Each row comes from the steps of one path. Every step used is in the known rows, and no mark comes twice. Write the path behind each row, first mark first.
Known rows:
vuke-sozo-mebo-pibu-matu: [-7.38 -2.31 -0.45  2.80 -3.15 -2.50  4.20 -3.51 -7.37  2.40  1.35  2.91
  1.21  2.56 -1.89  2.74  0.02  5.52 -0.18 -0.84  0.45 -7.36  1.14]
vuke-sozo-mebo: [-5.38 -5.14 -2.38 -1.74 -3.63 -3.17  1.30 -0.65 -6.10 -0.48  0.34  4.85
 -0.64  1.57 -2.01  1.93  0.48  2.90 -3.30 -1.75  0.93 -4.72  4.32]
baseze-sozo: [-4.97 -4.63 -0.79 -2.23 -2.34 -2.31  1.22 -1.26 -2.57 -0.97  3.82  4.40
 -2.10 -0.71 -1.50  3.30 -3.30 -1.09 -2.97 -2.22  1.20 -3.76  1.64]
pibu-mebo: [-1.91 -5.95 -3.05 -4.95 -4.32  1.01  1.72 -2.05 -5.71 -0.52  5.30  6.05
  0.81 -2.24 -1.98  2.79 -1.48  2.17 -1.54 -4.13 -0.37 -3.33 -1.21]
riso-bibet: [-2.36 -4.39 -2.16 -2.83 -4.29 -3.53  1.34 -2.75 -3.61  1.65  5.61  1.99
 -0.11 -0.36 -2.02 -2.30 -2.49  0.49  0.22 -1.03  1.71 -3.71  1.58]
vuke-sozo-matu-pibu-dozo: [-3.16 -8.11 -0.62 -0.14 -3.84 -1.90  1.84 -3.11 -5.90 -1.66  0.23  5.15
 -0.02  0.92 -2.99  4.22 -2.03  2.84 -2.04  0.77  5.88 -5.00  5.45]
dozo-pibu: [-7.63 -4.84 -4.93 -2.20 -2.47  0.47  0.84 -2.76 -2.46 -0.46  2.96  3.51
  0.78 -0.17  2.62  3.02 -1.51  2.39  0.75 -1.14  0.21 -3.99 -0.85]
riso-bibet-pibu: [-3.72 -5.24 -0.44 -3.96 -2.98 -3.06  2.26 -3.16 -3.65  2.57  4.55  0.34
  1.81  0.71 -2.72 -4.15 -1.59  3.81  1.20 -0.30  0.85 -4.25 -0.11]
riso-bibet-pibu-dozo: [-1.16 -6.39  0.23 -2.80 -4.66 -2.51  2.94 -0.94 -5.31  3.10  3.35  3.20
  1.93 -0.20 -1.97 -2.17 -3.28  2.84 -0.88 -1.62  2.97 -3.90  2.87]
sozo-matu-pibu: [-5.41 -4.97 -2.41 -0.23 -1.96 -1.01  2.11 -5.32 -3.07 -2.15  3.07  2.45
 -0.44  0.62 -1.80  3.74 -1.62  3.35 -1.18  3.01  3.95 -4.17  2.15]
baseze-sozo-mebo-pibu: [-7.12 -0.62 -1.72  1.26 -3.46 -4.15  3.15 -3.18 -3.35  1.04  2.34  3.48
  0.14  0.73 -1.08  3.83 -1.10  3.72 -4.97 -1.70 -0.61 -6.54  1.51]
riso-matu: [-2.07 -4.29 -0.97 -3.99 -2.37  1.64  2.87 -1.67 -6.31  2.07  4.48  2.02
  0.07 -2.09  1.92  2.39 -2.41  2.61  0.12 -1.83  1.62 -3.81  2.43]
bibet-riso: [-3.48 -6.67 -2.21 -2.74 -3.96 -0.88  4.29 -2.78 -3.49 -0.34  2.17  1.95
 -0.49  1.17 -2.03  0.87 -2.28  2.30  0.41 -1.04 -0.34 -5.36  3.71]
sozo-matu-riso-bibet-pibu: [-3.53 -4.46 -0.04 -2.35 -1.74 -3.07  1.79 -5.97 -3.87  0.47  5.14  0.19
  4.15  3.29 -4.12 -5.45 -2.94  5.06  1.84  3.31  0.99 -5.63  0.48]
vuke-sozo-matu: [-7.10 -6.51 -2.22 -1.63 -4.28 -1.52  3.11 -3.68 -4.94 -2.13  0.06  2.63
  0.29  0.37 -2.51  1.95  0.15  2.90 -1.67 -0.18  0.51 -5.68  1.72]
baseze-sozo-matu-pibu-mebo: [-4.19 -5.77 -0.79 -1.96 -3.24 -1.56  0.33 -4.91 -4.56 -3.90  6.08  5.34
  1.39 -1.43 -4.24  4.78 -3.69  3.42 -2.36 -0.86  2.27 -4.41 -2.29]
bibet-riso-matu-pibu: [-1.09 -6.53  0.60 -3.01 -1.70 -0.30  1.92 -4.41 -5.52  0.59  4.41  0.46
 -0.06  0.91 -1.35  2.06 -4.10  4.97  3.00  1.04  3.90 -5.17  3.89]
matu-riso: [-1.19 -4.74 -2.57 -3.13 -0.35 -0.53  0.24 -3.91 -4.07 -0.60  4.41  4.77
 -0.08  3.10 -1.93  0.40 -2.36  0.40  0.73  1.39  1.74 -4.33  4.46]
matu-riso-bibet: [-0.28 -4.11 -1.65 -2.87 -2.20 -3.87 -0.77 -4.68 -4.05  0.96  6.74  2.84
  1.05  3.00 -3.57 -4.10 -3.68  0.47  2.31  1.55  2.21 -4.47  3.31]
dozo-pibu-mebo: [-5.55 -5.81 -4.59 -4.14 -3.99  1.31  0.37 -3.09 -4.70 -1.39  5.12  5.68
  2.91 -1.78  0.51  3.27 -1.86  3.61  0.61 -3.89 -1.19 -3.91 -4.31]
mebo-sozo-vuke: [-3.73 -2.88 -5.97 -0.63 -5.45  0.15  3.35 -2.27 -4.66 -1.19  1.99  3.98
 -0.10 -1.48 -0.14  1.59 -0.16  4.53 -4.16 -1.93  0.53 -5.61  2.11]
pibu-mebo-sozo-matu: [-2.77 -3.35 -4.99 -1.60 -4.96 -0.20  4.79 -5.01 -6.30 -1.76  2.05  3.59
  1.75 -3.16 -0.90  3.34 -0.94  5.02 -5.18 -3.20 -1.89 -4.70 -1.29]
matu-pibu: [-3.03 -5.74 -2.24 -2.40 -1.01 -1.25  0.49 -4.13 -3.64 -0.41  3.76  3.66
 -1.91  1.13 -1.89  3.13 -1.70  1.61  0.04  1.24  4.39 -3.32  3.31]
riso-matu-sozo-mebo-pibu: [-3.18 -0.32 -1.99 -4.04 -2.20  0.73  2.28 -3.74 -7.00  3.08  1.41  4.53
  2.40 -0.49  1.31  2.34  0.04  8.30 -3.57 -0.79  0.33 -6.52  1.94]
baseze-sozo-mebo-pibu-matu-riso-bibet: [-3.46 -0.11  1.71  3.17 -1.81 -6.55  0.30 -5.32 -5.17  2.30  7.35  2.81
  2.80  4.33 -4.29 -2.18 -5.09  3.15  1.24  1.66  1.91 -7.23  1.31]

Write each row's path:
[-3.88 -7.80 -1.70 -3.06 -3.85 -1.40  0.50 -5.42 -6.53 -3.36  3.73  4.95
  1.68 -0.11 -5.10  3.04 -1.07  5.14 -0.46 -0.55  2.11 -5.08 -1.34]	vuke-sozo-matu-pibu-mebo
[-0.20 -4.31 -0.84 -8.49 -0.79  3.50 -0.03 -2.04 -7.13  1.68  2.79  5.99
  0.75 -2.08  1.59  1.40 -1.89  4.58 -1.27 -1.18  2.58 -3.91  2.23]	riso-matu-sozo
[-2.11 -3.98 -0.23 -0.20  0.35  0.24  1.05 -3.86 -5.94  0.38  5.39  4.59
  0.65  3.82 -1.91  1.01 -3.69  0.88  2.68  1.90  2.84 -4.78  3.14]	pibu-matu-riso
[-1.19 -6.54 -2.35 -4.22 -2.86 -0.24 -0.23 -3.97 -5.71 -1.25  6.02  5.79
  0.45 -0.65 -3.25  3.30 -2.09  3.02 -0.18 -1.61  2.63 -3.12 -0.42]	matu-pibu-mebo
[-5.69 -2.30 -2.68 -1.66 -3.67  3.22  1.76 -3.73 -5.64  0.37  2.65  6.48
  2.89  0.34 -1.16  1.29 -0.32  7.34 -0.83  0.80  1.99 -7.70 -0.97]	mebo-pibu-matu-sozo-vuke
[-1.61 -5.88 -0.04 -3.82 -3.41  0.97  4.35 -2.23 -5.95  1.49  3.61  0.25
  0.97 -0.70  0.15  1.11 -3.84  4.13  1.96 -1.75  0.54 -5.53  3.15]	bibet-riso-matu
[-3.15 -3.70 -6.38 -3.20 -3.79 -0.45  1.97 -4.32 -6.12 -0.64  2.86  4.79
  1.72 -2.61  1.28  3.27 -1.26  4.95 -2.14 -4.99 -2.04 -4.20 -2.90]	dozo-pibu-mebo-sozo
[-1.87 -2.63 -2.66 -2.20 -3.94 -0.18  2.63 -1.62 -6.46  2.37 -0.53  8.18
  1.62 -0.06  0.42  3.72 -0.55  5.44 -5.97 -1.78  2.22 -5.80  5.12]	matu-sozo-mebo-pibu-dozo
[ 0.98 -6.34  0.67 -2.22 -2.26  0.64  1.68 -1.54 -7.14  1.68  3.82  4.61
 -0.13 -1.29  0.58  4.61 -4.35  2.50 -0.38 -0.62  6.84 -3.43  5.89]	riso-matu-pibu-dozo
[-6.49 -0.44 -1.30  3.36 -2.74 -1.05  5.08 -3.53 -6.15  2.81  3.06  2.66
  1.08  1.39 -0.06  3.77 -0.88  4.94 -1.16 -0.24  0.42 -6.35  0.67]	sozo-mebo-pibu-matu
[-1.12 -3.53 -0.86 -5.60 -2.20  1.29  1.25 -1.40 -7.50  0.77  1.55  5.42
  2.17  0.08  0.53  1.05 -2.39  7.18 -2.58 -0.85  1.18 -5.55  4.27]	bibet-riso-matu-sozo-mebo
[-1.83 -4.07 -5.46 -1.54 -5.47 -0.11  1.25 -4.24 -6.15 -2.44  4.32  5.43
  1.31 -1.78 -2.55  2.45 -0.99  6.30 -3.11 -2.04  1.83 -5.50 -0.53]	matu-pibu-mebo-sozo-vuke
[-2.31 -7.04 -0.40 -2.91 -3.35  0.35  4.02 -0.39 -5.33  1.85  1.37  4.62
  0.84 -0.12 -0.49  1.67 -2.13  2.52 -2.29 -2.02  2.61 -3.70  3.79]	bibet-pibu-dozo
[-4.24 -6.15 -1.62 -1.86 -1.67 -1.81  1.01 -5.42 -5.00 -3.06  1.79  3.78
  1.53  3.90 -3.88 -0.23 -1.37  2.72  0.60  2.37  1.38 -6.37  3.72]	vuke-sozo-matu-riso
[-0.51 -3.74 -3.71 -2.26 -5.06  1.30  1.50 -4.12 -7.92 -1.22  5.58  4.21
  2.33 -2.99 -1.09  2.59 -2.12  7.99 -1.94 -2.65  2.36 -5.82 -0.65]	riso-matu-pibu-mebo-sozo-vuke
[-2.36 -3.60 -6.05 -2.04 -6.67  0.90  2.73 -2.64 -6.43 -1.73  3.93  5.55
  1.73 -2.95 -1.49  1.78 -0.45  5.59 -4.27 -4.07 -0.63 -5.58 -1.07]	pibu-mebo-sozo-vuke
[ 0.53 -2.88 -3.11 -1.76 -3.85 -3.83  1.06 -7.22 -6.28 -0.73  6.24  2.79
  3.59  0.55 -4.29 -3.19 -3.75  4.44 -0.85 -0.13 -0.01 -5.53  0.05]	pibu-mebo-sozo-matu-riso-bibet
[-4.58 -2.28 -0.13  2.21 -0.79 -2.94  1.67 -5.46 -7.48  1.29  2.87  4.16
  2.31  5.98 -3.64  0.62 -1.34  4.82  1.97  1.95  1.40 -8.00  3.11]	vuke-sozo-mebo-pibu-matu-riso
[-8.18 -3.98 -2.21  0.92 -1.70  1.14  2.10 -2.80 -4.55  0.75  4.06  3.44
  1.31  0.47  2.14  3.60 -2.79  2.63  2.75 -0.60  1.42 -4.54 -2.10]	dozo-pibu-matu
[-1.83 -2.47 -4.07 -0.49 -1.26 -1.36  2.94 -6.65 -5.06 -1.64  1.99  3.05
  0.86  1.81 -1.19  1.02 -1.97  3.36 -2.53  1.74  0.23 -5.33  3.90]	mebo-sozo-matu-riso
[-1.66 -4.90 -0.03 -4.06 -1.11 -3.47  0.72 -4.81 -3.99  1.89  5.69  1.17
  2.88  3.75 -4.11 -5.87 -2.90  3.62  2.83  1.91  1.36 -4.91  1.46]	matu-riso-bibet-pibu
[-2.38 -4.23  1.11 -5.67 -0.71  0.12  0.56 -3.40 -6.61  2.78  3.64  4.63
  2.57  1.00 -2.53 -3.16 -2.31  5.77  1.24  0.66  2.78 -4.59 -1.46]	riso-bibet-pibu-matu-sozo
[-3.42 -3.35 -4.03  0.10 -2.01 -2.05  3.25 -6.58 -4.51 -1.71  1.61  1.95
 -1.01 -0.11 -1.24  3.80 -1.17  4.80 -3.31  1.81  3.10 -4.49  2.81]	mebo-sozo-matu-pibu
[-6.43 -1.82 -2.68 -1.96 -0.83  1.33 -0.60 -1.77 -6.37  0.35  2.01  7.88
  2.33  1.02  1.98  3.13 -1.67  5.87 -1.92  0.07  1.94 -4.68  0.03]	dozo-pibu-matu-sozo-mebo
[-2.02 -3.04 -1.54 -1.92 -1.70 -4.46  2.92 -6.99 -4.95  0.89  3.51 -0.29
  3.49  2.68 -3.44 -5.33 -2.54  6.22 -0.02  2.15  0.12 -5.89  0.80]	mebo-sozo-matu-riso-bibet-pibu
[ 0.40 -7.38  0.24 -4.78 -3.17  0.71  1.33 -4.42 -7.42 -0.42  6.65  3.05
  2.42 -0.67 -2.85  2.48 -4.18  5.96  2.63 -1.77  2.33 -5.02 -0.09]	bibet-riso-matu-pibu-mebo
[ 0.11 -5.69 -0.46 -8.32 -1.68  2.78  1.29 -2.62 -6.74  1.09  1.89  4.55
  1.49 -0.79  0.01  0.15 -3.01  5.94  0.40 -0.93  1.62 -5.51  2.89]	bibet-riso-matu-sozo
[-1.45 -2.25 -1.32 -5.96 -1.43  1.79  0.07 -0.94 -7.52  1.16  2.02  6.56
  1.45 -1.27  1.97  2.23 -1.50  5.94 -4.18 -1.08  2.19 -3.97  3.64]	riso-matu-sozo-mebo
[-3.03 -4.28  1.08 -1.05  1.21  0.31  1.89 -4.16 -5.93  1.06  4.93  3.26
  2.18  4.69 -2.69 -0.87 -3.22  3.37  3.62  2.59  2.10 -5.18  1.53]	bibet-pibu-matu-riso
[ 0.63 -4.28 -4.37 -3.27 -2.76 -1.88  1.44 -5.24 -7.17 -0.54  3.77  4.74
 -0.66 -1.62 -2.34  3.39 -1.43  4.65 -3.01 -3.12  1.33 -3.60  0.39]	matu-pibu-mebo-sozo
[-4.00 -3.19 -0.99  0.34 -1.03 -2.90 -1.20 -5.31 -4.72  1.37  7.59  2.70
  3.32  3.67 -1.68 -3.22 -5.23  2.16  5.69  2.24  2.80 -5.36 -0.52]	dozo-pibu-matu-riso-bibet
[-4.60 -3.70 -0.74 -0.52 -0.88 -1.96  0.79 -5.00 -2.81 -3.17  4.43  4.28
  1.10  2.44 -2.97  1.75 -4.16  0.86 -1.69  2.17  1.39 -5.59  2.56]	baseze-sozo-matu-riso
